Every row comes from one small tree of marks. Brackets hold a mark, then the marks that hang from it, in the order of their numbers. Every link used is in the known rows. Which tree was each row made from?
Known rows
{K879 {K150 K233 K531}}: [ 1.10  1.53 -1.18  2.23  2.50 -1.19  2.03  2.21 -0.18  0.12  1.04 -1.27
  2.63 -1.81 -0.17  4.36 -0.47 -0.28  1.81  0.81 -3.58  2.78  1.56]
{K580 {K806 {K914 K306 K496}}}: [-1.95 -1.25 -3.45 -1.56 -2.51 -0.22 -1.32  2.97 -0.97 -3.34 -0.59 -1.04
 -2.49 -0.37 -1.94 -3.03 -1.02 -0.19  0.53 -0.16  4.02  0.69 -0.43]
{K531 {K150 K879} K233}: [ 0.75 -0.06  2.73 -0.50  4.45  4.05 -0.17  0.27  4.22  1.31 -2.02 -3.11
  2.72 -3.11 -0.05 -0.29  0.68  0.95  2.85 -0.93 -0.11  0.03 -4.51]
{K914 K496}: [-2.94  2.67  1.20 -1.11  0.91  2.07 -1.71  1.39 -3.47 -4.33  0.91 -1.08
 -1.07  1.27 -1.84  1.20  0.92  0.87 -1.11  1.31  2.16  1.51 -0.84]
{K496 K914}: [-3.95 -1.46 -2.54 -0.57  2.50  2.24 -1.93  0.47 -3.70 -2.11  1.57 -5.52
 -0.60 -0.28 -6.06 -0.92  0.46 -0.11 -1.74  3.02 -0.37  1.42 -0.11]
{K914 {K306 {K531 K150 K233}} K496 K806}: [ 0.90 -0.63  4.20  0.53 -3.69  0.73 -0.92  1.47  0.49  0.34 -2.24  4.26
 -0.82 -0.20  6.36  1.74  1.85  2.94 -1.95 -2.10  3.31  0.17 -1.25]
{K150 {K531 K233 {K306 K806 {K914 K496}}} K879}: [ 0.23  0.97  2.36  0.95  1.39 -0.57  1.58 -4.54  2.80  2.68  0.51 -0.12
  3.05  0.28  0.76  1.93  0.33 -1.48  3.17 -1.33 -1.49 -1.46 -0.70]
{K914 {K306 {K531 K150}} K496}: [-1.29  1.08  1.16 -0.03 -1.75  1.67 -1.24  0.66  0.06 -1.42 -2.83  2.07
 -1.48  1.13  2.09  1.42  0.56  3.51 -2.82 -1.03  3.35  0.44 -0.85]
{K879 {K150 K233 {K531 K306}}}: [-0.27 -0.22 -0.95  2.02  3.16 -1.76  2.80  2.10  0.33  1.26  0.88 -0.89
  3.38 -1.03  0.45  4.76 -0.75  0.74  1.24  0.60 -3.16  1.73  1.80]
{K580 {K806 {K306 {K914 K496}}}}: [-1.78 -0.20 -2.56 -1.80 -3.42 -0.32 -1.26  2.03 -2.02 -3.06  0.18  0.92
 -2.69 -0.15 -3.02 -3.15 -1.93 -1.58 -1.15 -0.80  0.90  0.08  2.11]
{K233 {K150 K531}}: [-0.94 -1.04  0.08  0.56  1.92  1.26  0.73  0.50  1.83  0.16  0.37 -0.68
  1.70 -0.56 -1.64  2.60 -2.96 -0.49  1.36  4.86 -1.80  1.33  0.41]
{K496 {K914 {K306 K531} K806}}: [-2.17 -3.59 -1.84  0.97 -1.63  0.71 -1.56 -0.18 -3.29 -0.07  0.37 -1.61
 -1.59 -0.17 -1.11 -0.44  0.26  1.11 -3.26  1.76  0.29  0.35  0.90]
{K150 {K531 K233 K306} K879}: [-1.42 -0.94  2.35  2.32  3.14  1.37  1.02 -3.92  3.00  3.54  0.38 -2.26
  3.97  0.11  0.19  1.54 -0.80  0.32  4.07  0.49 -1.65 -0.34 -0.19]
{K580 {K806 K306 K914}}: [-1.55 -1.75 -4.04 -1.40 -1.76 -1.19 -1.20  3.20 -2.15 -2.58  0.54 -1.02
 -3.06 -0.31 -3.01 -5.34 -1.86 -1.23  0.50  0.12  0.94  0.79  2.00]
{K150 K233 {K531 {K306 K806 {K914 K496}}} K879}: [ 1.32  2.00  0.30 -0.05  3.13 -2.60  1.87 -2.66  1.99  2.40  1.71 -0.07
  4.03  1.47  0.14  3.01 -0.91 -0.31  4.00 -0.13 -2.21 -3.29 -0.10]
{K580 {K806 {K914 {K306 {K531 K150 K233}} K496}}}: [-0.16 -0.94 -1.96 -1.51 -2.54  0.43 -1.37  3.17  1.71 -1.55 -1.45 -0.59
 -1.51 -1.04 -0.73 -3.08  0.37  0.10  1.17 -1.77  4.23  1.35 -1.11]
{K150 K233 K531 K879}: [ 1.59  2.61 -0.01  1.50  3.84  0.19  0.16 -1.78  1.44  1.64  1.77 -2.78
  3.88  0.12 -1.33  1.99 -1.67  0.09  5.66  1.96 -3.03 -0.68  0.00]
{K233 K150}: [-1.60 -1.68 -0.86 -0.42  1.67  1.97  0.30  1.41 -0.09 -1.41  0.00 -1.35
  0.66 -0.33 -2.11  1.24 -3.07  0.19 -0.50  5.21 -0.18  0.02 -1.02]
{K580 {K806 {K306 K531} K914}}: [-0.16 -0.93 -3.91 -0.69 -3.10 -1.14 -1.54  2.50 -1.68 -1.75  0.71 -0.23
 -3.29  0.26 -2.34 -5.37 -1.21 -1.11  0.07 -0.56  1.20  1.63  2.84]
{K233 {K150 {K531 {K306 K914}} K879}}: [-0.10 -2.34 -0.22  0.41  1.69  0.36  1.98 -1.26  3.02  1.12 -0.18  0.47
  2.70  0.68 -0.39  3.02 -3.19  0.62  0.95  4.23 -1.49 -1.26  0.21]
{K914 {K306 K531 K806} K496}: [-1.14  2.80  0.07  0.15 -3.09 -0.52 -0.76 -1.80 -3.27 -1.61 -1.33  2.83
 -2.43  1.48  2.56  0.73 -0.58  0.88 -3.19 -1.41  2.97 -0.31 -1.04]
{K306 {K531 K150} K806 {K914 K496}}: [ 3.77  5.11 -0.27 -2.20 -2.62 -1.50  0.17 -1.79  0.36 -1.68  0.08  3.80
 -2.96 -0.04  0.33  1.60  2.90 -2.68 -2.92 -3.71  0.49  0.24 -0.51]
{K306 K806}: [-1.98  2.13 -2.11 -0.53  1.71 -0.68  0.31 -2.47 -4.71 -2.01  1.73 -1.18
 -2.22 -1.04 -1.58 -0.12 -2.45 -3.18 -0.72  0.85 -1.09 -0.26 -1.49]
{K150 {K531 {K306 K914}} K879}: [-1.21 -0.94 -0.17  1.64  1.77 -0.17  1.47 -4.16  1.95  1.33  0.62 -0.67
  1.70  1.11 -1.03  2.53 -1.18  0.15  1.84  1.22 -2.22 -1.29  1.77]
{K150 K531}: [-2.33  0.98  0.20  1.83  2.03  1.15 -0.32 -1.66  0.12  0.03  1.36 -2.29
  0.18 -0.63 -2.73  2.04 -0.78 -1.46  2.36  2.06 -2.67  2.39  1.94]
{K306 K531 K806 K914}: [ 2.35  3.63 -2.53  0.11 -3.84 -1.60  0.09 -4.30 -1.57 -0.79  1.33  1.24
 -3.48  0.12 -1.94  0.02  1.43 -4.85 -2.29 -1.75 -1.18 -0.75  1.17]

Write each row's tree
[ 2.21  2.83  0.52  0.73 -1.15  0.38 -0.05 -3.03 -0.39  2.11  1.11  0.21
  0.11 -0.91  0.87 -0.46 -0.54 -3.37  0.25 -0.57 -0.20  1.04 -1.70]  {K306 {K531 {K233 K150}} K806}
[ 1.50 -1.20  1.95  1.01 -1.24 -0.16 -0.47  0.48 -2.06  0.59  0.75  2.47
 -1.43 -0.47  3.41 -1.05 -0.36  0.60 -0.96 -0.25 -1.64  0.31  1.63]  {K914 {K806 {K306 {K531 {K150 K879} K233}}}}
[-0.46 -3.53 -0.58  0.71 -0.62  1.32 -1.24 -0.19 -0.94  1.13 -0.61 -1.50
 -0.15 -1.05  0.25 -0.64  0.62  1.78 -2.11  0.56  0.40  0.08 -0.76]  {K496 {K914 {K306 {K531 {K150 K879} K233}} K806}}
[-2.88 -4.48  2.50  0.13  3.02  2.42  1.33 -0.38  3.39  3.44 -0.97 -2.49
  4.68  0.23  0.06  0.41 -1.33  1.43  1.39  2.14  1.09 -2.65 -2.78]  {K531 {K233 {K150 K879}} K306}
[ 0.24 -1.04 -0.46 -3.42  6.61 -2.41  2.52  1.38  1.90  1.09 -0.39  0.23
  2.31  0.42  2.06  1.04 -0.91  2.78  1.09 -1.19  0.98 -3.54 -3.60]  {K531 {K150 K233 K879} {K306 {K806 {K914 K496}}}}
[ 0.14 -1.95 -1.28 -2.89  6.88 -2.36  2.71  0.76  2.18  1.78 -0.47 -0.48
  2.25 -0.15  1.55  0.61 -1.60  2.31  1.38 -0.81  0.03 -3.92 -3.36]  {K531 {K150 K233 K879} {K306 {K806 K914}}}
[ 0.39 -1.16 -3.64 -1.30 -2.19 -1.05 -1.21  3.16 -0.43 -1.50  0.04  0.29
 -3.08 -0.31 -1.74 -4.98 -1.14 -0.48  0.15 -1.16  1.16  1.76  2.25]  {K580 {K806 {K306 {K531 K150}} K914}}
[-0.59 -0.31  0.17  2.39  2.00 -1.31  2.99 -0.06  0.20  1.51  0.39 -0.19
  2.34 -2.10  1.56  4.00 -0.34 -1.06  0.53 -0.76 -2.88  2.69  0.93]  {K879 {K150 {K531 K233 {K306 K806}}}}
[ 1.42  1.94  0.58 -1.19 -1.66 -0.61 -1.02  2.06 -0.11 -0.92 -0.66  2.31
 -1.84  1.60 -1.08 -1.42  2.00  0.68 -2.27 -1.63 -1.32 -0.69  2.97]  {K806 {K306 {K531 {K150 K233}} {K914 K496}}}
[ 0.53  1.61  2.07  2.60  2.19  2.21 -0.11 -3.64  2.25  1.97  0.61 -2.81
  2.92 -1.06 -0.64  0.96 -0.41 -1.15  4.89  0.83 -2.31  1.16 -0.64]  {K150 {K531 K233} K879}
[ 4.98  4.23  1.02 -1.13  0.38 -0.77 -0.12 -1.17  1.21  0.68  0.19  0.77
 -0.61 -0.71  2.67 -1.43  2.93 -1.42  1.22 -3.63  1.53  1.55 -3.16]  {K306 {K531 {K150 K879} K233} {K806 {K914 K496}}}
[ 0.22 -0.67  3.33  1.53  0.83  0.27  1.14 -3.22  3.48  2.69  0.47 -0.10
  3.39  0.41  1.26  2.33  1.17 -0.20  3.24 -0.51 -1.20 -1.12  0.16]  {K150 {K531 K233 {K306 {K914 K496 K806}}} K879}
[ 1.14  0.68  4.23 -0.41 -3.10 -0.46 -1.17  2.88 -3.27 -1.46  1.30  4.51
 -1.11  1.48  4.30  0.26  1.17  1.22 -2.13  0.02  1.04  1.34  1.42]  {K914 K496 {K806 {K306 {K531 {K233 K150}}}}}
[ 2.17 -0.78 -0.47  0.53 -1.08 -0.99 -0.94  2.06 -0.22  0.31 -0.15 -0.87
 -1.37  1.58 -0.51 -5.33  1.88  0.21  0.46  0.59 -0.71  0.16  2.21]  {K806 {K306 {K531 {K233 {K150 K879}}}} K914}
[ 0.83  1.60  0.49 -0.94 -2.21 -0.23 -1.06  1.32 -0.55 -1.51 -0.81  2.71
 -2.75  1.52 -0.99 -1.44  1.89  0.50 -3.19 -1.59 -1.18 -0.01  3.24]  {K806 {K306 {K531 K150} {K914 K496}}}
[ 0.71 -1.85  1.88  1.16 -2.19 -0.36 -0.47  1.09 -2.47  0.66  1.17  2.38
 -1.31 -0.07  2.72 -0.94 -0.76 -0.17 -1.31  1.24 -1.55  0.32  2.21]  {K914 {K806 {K306 {K531 {K233 K150}}}}}
[-0.81 -3.53 -1.66  0.54 -0.64  0.85 -1.11 -0.22 -2.02  0.20 -0.31 -0.90
 -1.04 -0.55  0.10 -0.18 -0.14  2.11 -3.07  1.20  0.31  0.16  0.00]  {K496 {K914 {K306 {K531 {K150 K879}}} K806}}
[-0.58 -1.76  2.54 -1.87  0.69 -0.40  2.12 -1.27  3.02  2.18 -0.79  0.62
  3.47  0.41  0.97  0.96  0.39 -1.08  0.17 -0.39  1.39 -4.31 -3.47]  {K531 {K233 {K150 K879}} {K306 K806 {K914 K496}}}
[ 0.51 -2.44  1.41 -2.95  3.67 -0.97  2.00  2.10  3.72  0.78 -0.99  1.84
  2.64  0.58  1.96  3.08  0.78  3.59 -0.22 -1.16  0.80 -4.51 -1.85]  {K531 {K150 K233 K879} {K306 {K914 K496 K806}}}
[ 0.11  0.58  0.75  1.62  0.76 -1.75  2.90  0.43  0.67  0.61  0.18  0.82
  2.09 -1.59  1.47  4.50  1.15 -1.18 -0.04 -1.60 -2.19  2.33  0.94]  {K879 {K150 {K531 K233 {K306 K806 {K914 K496}}}}}
[-1.39 -0.47 -2.89 -2.18 -2.15 -1.30 -1.53  4.05 -2.56 -3.67  0.63  0.06
 -3.03  0.47 -2.27 -4.71 -0.92 -0.59  0.10 -0.42  2.17  1.23  1.64]  {K580 {K806 K306 {K914 K496}}}
[ 3.23  0.96  0.61  1.09 -3.82  2.24 -0.66 -1.96  3.85  1.34 -0.68 -0.83
  0.59  0.10 -2.19 -0.18  2.97 -2.23  0.06  0.00 -0.06 -0.64  0.23]  {K306 {K531 {K233 {K150 K879}}} K914}
[ 1.44  1.17  0.06 -1.46 -0.35 -1.59 -1.43  4.20 -1.32 -2.33 -0.25  1.35
 -3.17  2.38  0.10 -3.78  3.34  1.94 -1.48 -1.10  0.71  1.67  2.60]  {K806 {K306 {K531 K150}} {K914 K496}}
[-2.17 -0.85 -1.37 -0.73 -0.23 -0.31 -1.12  2.72 -1.50 -3.57 -1.31 -2.06
 -2.40  1.27 -1.28 -1.85  2.19  1.45 -0.30  1.23  3.03 -0.51 -0.74]  {K806 {K914 K306 K496}}
[-2.68 -1.39 -3.32  0.29 -0.26  0.50 -1.28 -1.77 -3.56 -0.27  0.01 -2.78
 -1.62 -0.10 -2.98 -1.25 -0.57 -0.09 -3.19  1.10  0.16  0.07 -0.25]  {K496 {K914 {K306 K531 K806}}}
[ 1.04 -3.30  1.33  2.77 -4.01  0.69 -0.02 -1.31  0.33  2.29 -1.70  2.29
 -0.32 -0.68  5.06  0.33 -1.35  1.29 -1.04  0.78  0.93 -1.52 -0.37]  {K914 {K306 {K531 {K233 {K150 K879}}}} K806}
[-0.75  2.75  1.62  0.36 -3.12  0.25 -0.93 -1.76 -1.72 -0.28 -1.77  1.97
 -1.21  0.76  2.80  0.11  0.55  0.33 -1.90 -2.29  3.12 -0.40 -2.09]  {K914 {K306 {K531 K233} K806} K496}
[ 2.53  3.30  1.05  0.00  0.72  0.66 -0.01 -2.57  1.00  2.24  0.17  0.16
 -0.36 -2.13  1.33 -0.30  0.69 -2.52  0.35 -2.97 -0.43  1.62 -2.37]  {K306 {K531 K150 K233} K806}
[ 1.82  1.48  1.59  0.01 -3.48  0.26 -1.04  0.35 -0.02 -0.28 -0.63  2.03
 -0.84  1.86 -0.50 -2.26  1.75 -0.22 -1.86 -0.74 -0.80 -0.86  2.28]  {K806 {K306 {K531 {K233 {K150 K879}}} {K914 K496}}}
